Each row comes from the steps of one path. Every step used is in the known rows, and no mark comes twice. Write the path behind each row, first mark first.
(in the rows, 128 means zero)
Known rows
g/c/s/l/v: [154 106 131 108 118  99 137 144 132  83 143 111 104 133  81 121]
c/s/l/g: [164 167 116 138 147 105 141 130 125  91 127 143 148 135 112 126]
c/l/g/s: [115 155 133 102 138 136 152 137 119  96 123 126 185 118  98 139]
l/g/c/s: [136 139  95 122 130  94 112 117 111 108 132 149 160 112  79 109]
p/g/c: [134 100 135 147 123 160 119 106 136 144 137 109 109 101 127 117]
c/e: [180 129 120 163 127 198  88 153 136 190 106 137  70 115 186 129]
p/s/c/e: [143 115 142 195 108 198  53 160 112 252 135 132 166 147 175 137]
v/l: [ 83 125 140 138 134 150 151 118 152  87 116 120  39 125 197 144]
s/l/g: [150 148 120 118 151  70 178  95 134  98 124 135 133 134 134 114]
p/s/c: [122 127 137 164 109 152  81 133 124 178 155 126 170 153 157 132]
c/s: [168 161 112 146 125 167  91 153 140  93 136 139  95 124 138 134]
l/g/s/c/e: [142 128 107 123 126 109  86 135 107 229 111 167 175 138 106 115]
p/s/l: [145 116 151 165 141 136 135 132 148 116 139  79 152 133 171 128]
v/l/g/c/e: [ 75  98 131 147 138 129 136 120 115 167  95 134  99 108 154 127]
s/l/g/c: [137 117 115  95 138  57 179  91 131 108 123 106 125 131 118 113]
s/c/l/g: [105 176 130 112 105 146 144 117  96 154 144 165 163 166 123 156]
p/s: [138 124 139 176 134 157  96 134 141 120 145 111 165 115 159 117]

Which path is each row?
[156  98 141  88 140  68 155 138 157  83 131 111 119 132  91 108]
g/s/l/v
[174 144 138 134 135 114 136 151 134  65 144 148 118 139  93 122]
c/s/l/v
[ 66 122 124 134 138 108 140 118 116  95 115 137 117 115 121 131]
v/l/g/c/s
[114 127 148  84 100 133 124 156 120 136 148 138 151 161  83 146]
g/s/c/l/v
[ 70 136 130 141 152 101 163  97 128  86 114 159 109 117 154 123]
v/l/g
[124 135 103  95 127  64 111 110 118 162 130 163 179 144  93 112]
l/g/s/c
[154 104 153 135 148 141 141 127 156 138 123  86 129 117 132 125]
p/g/s/l
[116 165 140 109  90 187 132 136 119 151 145 130 102 173 162 175]
s/c/l
[159  92 115 134 109 176  94 146 135 196 109 102  63 111 164 128]
g/c/e
[117 124 136  96 101 177 150 136 133  99 132  78  86 126 144 156]
g/c/l
[157 117 120 109 116 131 130 142 144 105 130  74  74 136 133 143]
g/c/s/l
[118 175 133 123 133 152 163 119 111  86 132 148 165 123 120 141]
c/l/g
[145 111 102 136 130 117 109 120 109 188 109 148 140 104 118 105]
l/g/c/e
[ 55 107 126 121 139  88 163  94 124 100 114 130 101 114 139 122]
v/l/g/c
[151 123 107 117 110 148  95 144 137 108 135 105  83 120 122 134]
g/c/s
[112 118 171 131 114 165 119 145 111 160 153 149 189 139  68 135]
p/g/s/c/l/v
[ 67 117 130 118 156  87 150 113 137  97 107 136 128 113 133 120]
v/l/g/s
[137 133 102 105 150  69 123 112 133 110 120 149 174 109  94  98]
l/g/s
